Each row comes from the steps of one walk. Every step used is in the known rows, and no mark comes twice. Write the walk behind each row, first mark first.
Known rows:
zeva -> dizi -> mabo: [-1.31  0.11  0.02 -0.76  1.21 -2.75 -1.33 -2.28 -0.76  1.66  0.55 -0.01
 -0.09  0.58  1.14 -1.20  0.36 -1.01  0.58  0.06  0.47]
mabo -> dizi: [ 0.01 -0.69  1.05  0.07  0.29 -2.56 -0.97 -0.47  0.28  0.78  0.36 -0.46
 -0.21  0.56 -0.24 -0.03 -0.03 -0.70  0.44  1.00  0.16]
ninimi -> fina -> mabo -> dizi: [-2.87 -0.83  1.42 -2.58  1.39 -4.04 -3.88  0.11 -0.89 -1.47 -1.44 -0.78
  0.79  1.26  0.13 -0.31  0.94 -1.29  0.68 -0.94  2.27]
runev -> kobedu -> ninimi -> fina -> mabo -> dizi: [-0.68 -0.63  0.98 -4.07  1.43 -4.56 -3.14  0.69 -1.07 -4.08 -2.02  0.50
  0.74  0.43  0.29 -0.35  2.75 -0.40 -0.24 -0.55  0.43]
zeva -> dizi -> mabo -> fina -> ninimi: [-0.74 -0.83  0.49 -4.53  0.79 -1.38 -0.36 -3.23 -1.17  2.07 -1.48  1.60
  1.01  1.05  2.69 -0.92  1.81 -1.07 -0.11 -0.86 -0.20]
zeva -> dizi -> mabo -> fina: [-0.77 -0.29  0.49 -2.65  1.48 -1.85 -2.43 -3.12 -0.97  2.13 -0.07  0.81
  0.43  0.78  2.10 -1.23  1.04 -1.08 -0.36 -0.18  1.20]
zeva -> dizi -> mabo -> fina -> runev -> kobedu -> ninimi: [ 2.41 -1.09  0.01 -3.39  1.64 -1.53 -1.38 -2.99 -0.74 -0.08 -1.48  2.01
  1.36 -0.11  3.38 -1.57  2.95 -0.64 -2.35  0.02 -1.04]
kobedu -> fina -> dizi: [ 0.91  0.55 -0.14 -4.55  1.40 -0.96 -0.91 -0.38 -0.29  1.56 -0.19 -0.17
 -0.14 -0.23  0.47 -1.79  0.92 -0.53  0.96 -0.28  2.82]
kobedu -> runev -> fina -> mabo: [-0.56 -1.87  0.46 -2.96  1.79 -0.90 -0.46 -0.56 -0.50 -4.28 -0.28 -0.28
  1.51 -0.09 -0.78 -0.22  0.76 -0.52  0.18 -0.75  3.16]
mabo -> fina -> runev: [ 1.48 -1.53  0.46 -1.12  0.42  1.98 -0.59 -1.32  0.22  0.79 -1.48  0.75
  1.49  0.14  2.04 -0.31  0.85 -0.55 -2.00 -0.37  0.40]
ninimi -> fina: [-0.75 -0.10  0.60 -2.70  0.61 -0.79 -0.69  0.41 -1.05 -1.55 -0.81  0.66
 -0.61  0.30  0.95 -0.32  0.29 -0.30 -0.23 -0.73  1.22]
dizi -> zeva -> fina: [ 1.45 -0.59  0.11 -2.00  1.00  0.45 -1.07 -0.85 -0.45 -0.85 -0.05  0.13
 -0.20 -0.54  0.75 -0.43  0.32  0.61 -2.68 -0.17  0.18]
runev -> kobedu -> ninimi -> fina -> mabo -> dizi -> zeva: [-1.66 -0.99  0.02 -4.48  2.02 -3.30 -2.93 -0.09 -0.83 -4.62 -2.38  0.69
  0.43  0.29  1.03 -1.05  2.77 -0.41 -2.12 -0.24 -0.43]
ninimi -> fina -> dizi -> mabo: [-1.76  0.14 -0.11 -4.31  1.68 -2.85 -2.36 -1.57 -1.29  1.25 -0.94  0.67
  0.04  0.96  1.33 -2.20  1.01 -0.90  1.07 -0.83  1.64]
kobedu -> runev -> fina: [ 1.50 -1.70  0.69 -3.10  1.19 -0.30  1.81 -0.78 -0.44 -3.40  0.66  0.65
 -0.15 -0.48 -0.11 -0.16  0.00 -0.21 -0.29  0.39  2.17]
kobedu -> runev: [-0.03 -1.11 -0.19 -1.09  0.29  0.54  1.35 -1.72  0.15 -2.23  0.27  1.08
  0.13 -0.20  0.06  0.40  0.24 -0.53 -0.40  0.04  1.22]
kobedu -> fina -> ninimi: [-0.06 -0.46 -0.36 -5.74  0.16  1.39  2.66  0.06 -0.59 -1.00 -0.95  1.04
  0.45 -0.09  1.69 -0.75  1.03 -0.28  0.82 -1.13  0.25]
runev -> fina: [ 1.42 -0.61  0.86 -1.94  0.95 -0.86  0.35  1.01 -0.60 -1.20  0.42 -0.49
 -0.31 -0.24 -0.16 -0.49 -0.24  0.29  0.08  0.37  0.96]
fina -> runev -> kobedu -> ninimi: [ 3.11 -0.80 -0.50 -0.75  0.08  0.44  1.14 -0.01  0.20 -2.30 -1.35  1.24
  0.89 -0.79  1.31 -0.36  1.96  0.50 -2.03  0.18 -2.17]
zeva -> dizi -> mabo -> fina -> runev: [ 0.22 -1.45  0.46 -1.88  1.67 -0.87 -2.00 -3.59 -0.56  2.50 -0.96  0.76
  1.41  0.71  3.21 -1.49  1.20 -1.53 -1.42 -0.31  0.90]
runev -> kobedu: [ 1.17 -0.13 -0.02  0.16  0.67 -0.69  0.17 -0.28 -0.10 -2.28 -0.29  0.56
  0.62 -0.75 -0.07 -0.44  0.38  0.09  0.11  0.57 -1.05]
kobedu -> runev -> fina -> mabo -> dizi -> zeva: [-1.57 -2.95  0.57 -3.28  2.63 -2.27 -1.18 -1.80 -0.03 -4.02 -0.26 -0.57
  0.95  0.33 -0.25 -0.90  0.75 -1.27 -1.34  0.62  2.37]
mabo -> dizi -> zeva -> fina: [ 1.48 -1.29  1.20 -1.89  1.17 -2.16 -2.03 -1.36 -0.18 -0.10  0.24 -0.37
 -0.43  0.02  0.56 -0.41  0.32 -0.08 -2.38  0.81  0.28]
fina -> runev: [ 1.01 -1.11 -0.07  0.79  0.10  1.04  0.49 -0.52  0.38  0.29 -0.82 -0.02
  0.96  0.00  1.09 -0.34  0.18 -0.42 -1.08 -0.14 -0.38]

Write each row's walk:
[ 2.38 -1.73  0.06 -1.26  1.07  1.54 -0.62 -1.49 -0.01 -0.55 -0.89  0.08
  0.81 -0.51  1.82 -0.79  0.48  0.22 -3.74 -0.35 -0.10]  dizi -> zeva -> fina -> runev
[-1.64 -1.26 -0.41 -3.70  2.97 -1.77 -1.99 -1.07 -0.04 -3.78 -0.96 -0.44
  1.57 -0.36  0.82 -2.24  1.34 -1.20 -0.32  0.34  0.92]  runev -> kobedu -> fina -> mabo -> dizi -> zeva
[-0.94 -0.20 -0.52 -3.36  2.12 -0.44 -1.25  0.20 -0.58 -4.10 -0.90 -0.17
  2.06 -0.75  0.33 -1.48  1.32 -0.50  1.17 -0.98  1.53]  runev -> kobedu -> fina -> mabo
[ 3.32  0.24  1.24 -2.41  0.91 -2.70 -2.82 -0.70 -0.58  2.19 -0.23 -0.45
  0.13 -0.22 -0.56 -0.55  0.95  0.42 -0.39 -0.35  2.19]  zeva -> fina -> dizi
[ 1.54 -1.81  1.13 -3.87  0.52 -1.53 -0.10 -1.52 -0.36 -0.18 -1.06  0.43
  0.11  0.33  1.15 -0.18  1.08 -0.06 -1.98  0.11 -1.12]  mabo -> dizi -> zeva -> fina -> ninimi
[ 0.13 -1.19  0.48 -2.11  0.62  0.27 -0.30 -0.18 -0.58 -1.15 -1.63  0.65
  0.39  0.30  2.04 -0.66  0.47 -0.74 -1.29 -0.92  0.93]  ninimi -> fina -> runev
[ 2.09  0.71  0.22 -5.12  1.06 -3.22 -1.46  0.31 -1.14 -1.61 -1.87  1.55
 -0.62 -0.35  0.47 -1.08  2.68  0.39 -0.68 -0.19  0.52]  runev -> kobedu -> ninimi -> fina -> dizi
[-1.18 -0.66 -0.33 -2.64  0.94  0.58 -1.34 -2.16 -0.54  0.76 -0.23  1.14
  1.17  0.66  1.99 -1.10  0.78 -0.52 -0.01 -0.45  0.00]  dizi -> mabo -> fina
[ 1.34 -1.38  0.52 -1.83  1.36 -0.37 -0.10 -0.51 -0.73 -3.54 -1.96  1.21
  0.94 -0.49  1.82 -1.07  0.78 -0.65 -1.15 -0.36 -0.11]  ninimi -> fina -> runev -> kobedu
[ 4.71 -1.43 -0.38 -2.71  1.11  0.89  0.03 -0.96 -0.21 -3.06 -1.45  1.35
  0.69 -1.31  2.07 -0.86  2.30  1.13 -4.80  0.03 -2.00]  dizi -> zeva -> fina -> runev -> kobedu -> ninimi
[-0.53 -1.47  1.71 -1.83  1.83 -3.93 -2.76  0.74 -0.39 -1.12 -0.30 -1.86
  1.11  0.70 -1.11 -0.58  0.48 -0.70  0.92  0.23  1.93]  runev -> fina -> mabo -> dizi
[-0.85  0.27 -0.95 -5.34  2.03 -1.25 -1.03 -1.65 -0.58  1.85  0.20  0.16
  0.49  0.29  1.53 -2.89  0.97 -0.92  1.79 -0.53  2.03]  kobedu -> fina -> dizi -> mabo
[ 0.08  0.37  0.10 -4.42 -0.04 -0.73 -0.17  1.19 -1.14 -1.71 -1.01  1.34
 -1.24  0.31  1.32  0.14  1.70  0.54 -1.25 -1.00  0.40]  kobedu -> ninimi -> fina
[-1.21 -1.16 -0.34 -4.59  0.13  1.28  0.76 -2.35 -0.75  0.69 -1.67  1.95
  1.70  0.99  2.70 -0.78  1.55 -0.49  0.27 -1.21 -1.40]  dizi -> mabo -> fina -> ninimi
[ 1.48 -1.54  0.50 -1.82  2.31 -1.51 -1.75 -3.89 -0.66  0.09 -1.27  1.39
  1.99 -0.03  3.07 -2.03  1.55 -1.39 -1.27  0.29 -0.13]  zeva -> dizi -> mabo -> fina -> runev -> kobedu
[-0.68  0.53 -0.57 -6.01  0.92 -2.84 -1.95 -0.77 -1.40  1.00 -1.21  1.33
 -0.65  0.93  1.67 -1.79  2.42 -0.08  0.02 -1.13  0.75]  kobedu -> ninimi -> fina -> dizi -> mabo
[ 1.12 -0.78  0.05 -3.66  0.09  0.36  0.17  0.70 -0.75 -1.39 -1.87  1.32
 -0.25  0.28  2.34 -0.21  1.94  0.05 -2.29 -1.21  0.03]  kobedu -> ninimi -> fina -> runev
[-0.24 -1.81 -0.37 -1.99  1.01  1.67 -0.84 -2.63 -0.13  1.06 -1.10  1.11
  2.14  0.64  3.11 -1.42  0.95 -0.95 -1.14 -0.65 -0.40]  dizi -> mabo -> fina -> runev
[ 0.69 -1.50 -0.01 -4.74  2.27 -2.40  0.09 -2.70 -0.65 -0.73  0.54  0.62
  0.43  0.20  0.26 -2.05  0.75 -0.85  0.88  0.28  2.55]  kobedu -> runev -> fina -> dizi -> mabo
[ 2.55 -2.40  1.14 -1.16  1.32 -1.12 -1.63 -1.90  0.24  0.23 -0.59 -0.43
  0.59  0.02  1.57 -0.78  0.48 -0.49 -3.42  0.61 -0.09]  mabo -> dizi -> zeva -> fina -> runev
[-2.00 -0.79  0.85  0.25  0.82 -3.18 -3.19 -0.23  0.16  0.02 -0.70 -1.41
  1.41  0.93 -0.89 -0.06  0.66 -0.98  0.83 -0.12  1.01]  fina -> mabo -> dizi
[-1.48 -1.84  0.75 -2.17  2.44 -2.70 -2.43 -0.03 -0.17 -1.71 -0.61 -1.67
  0.86  0.57 -0.34 -1.32  0.50 -0.72 -1.01  0.56  1.15]  runev -> fina -> mabo -> dizi -> zeva
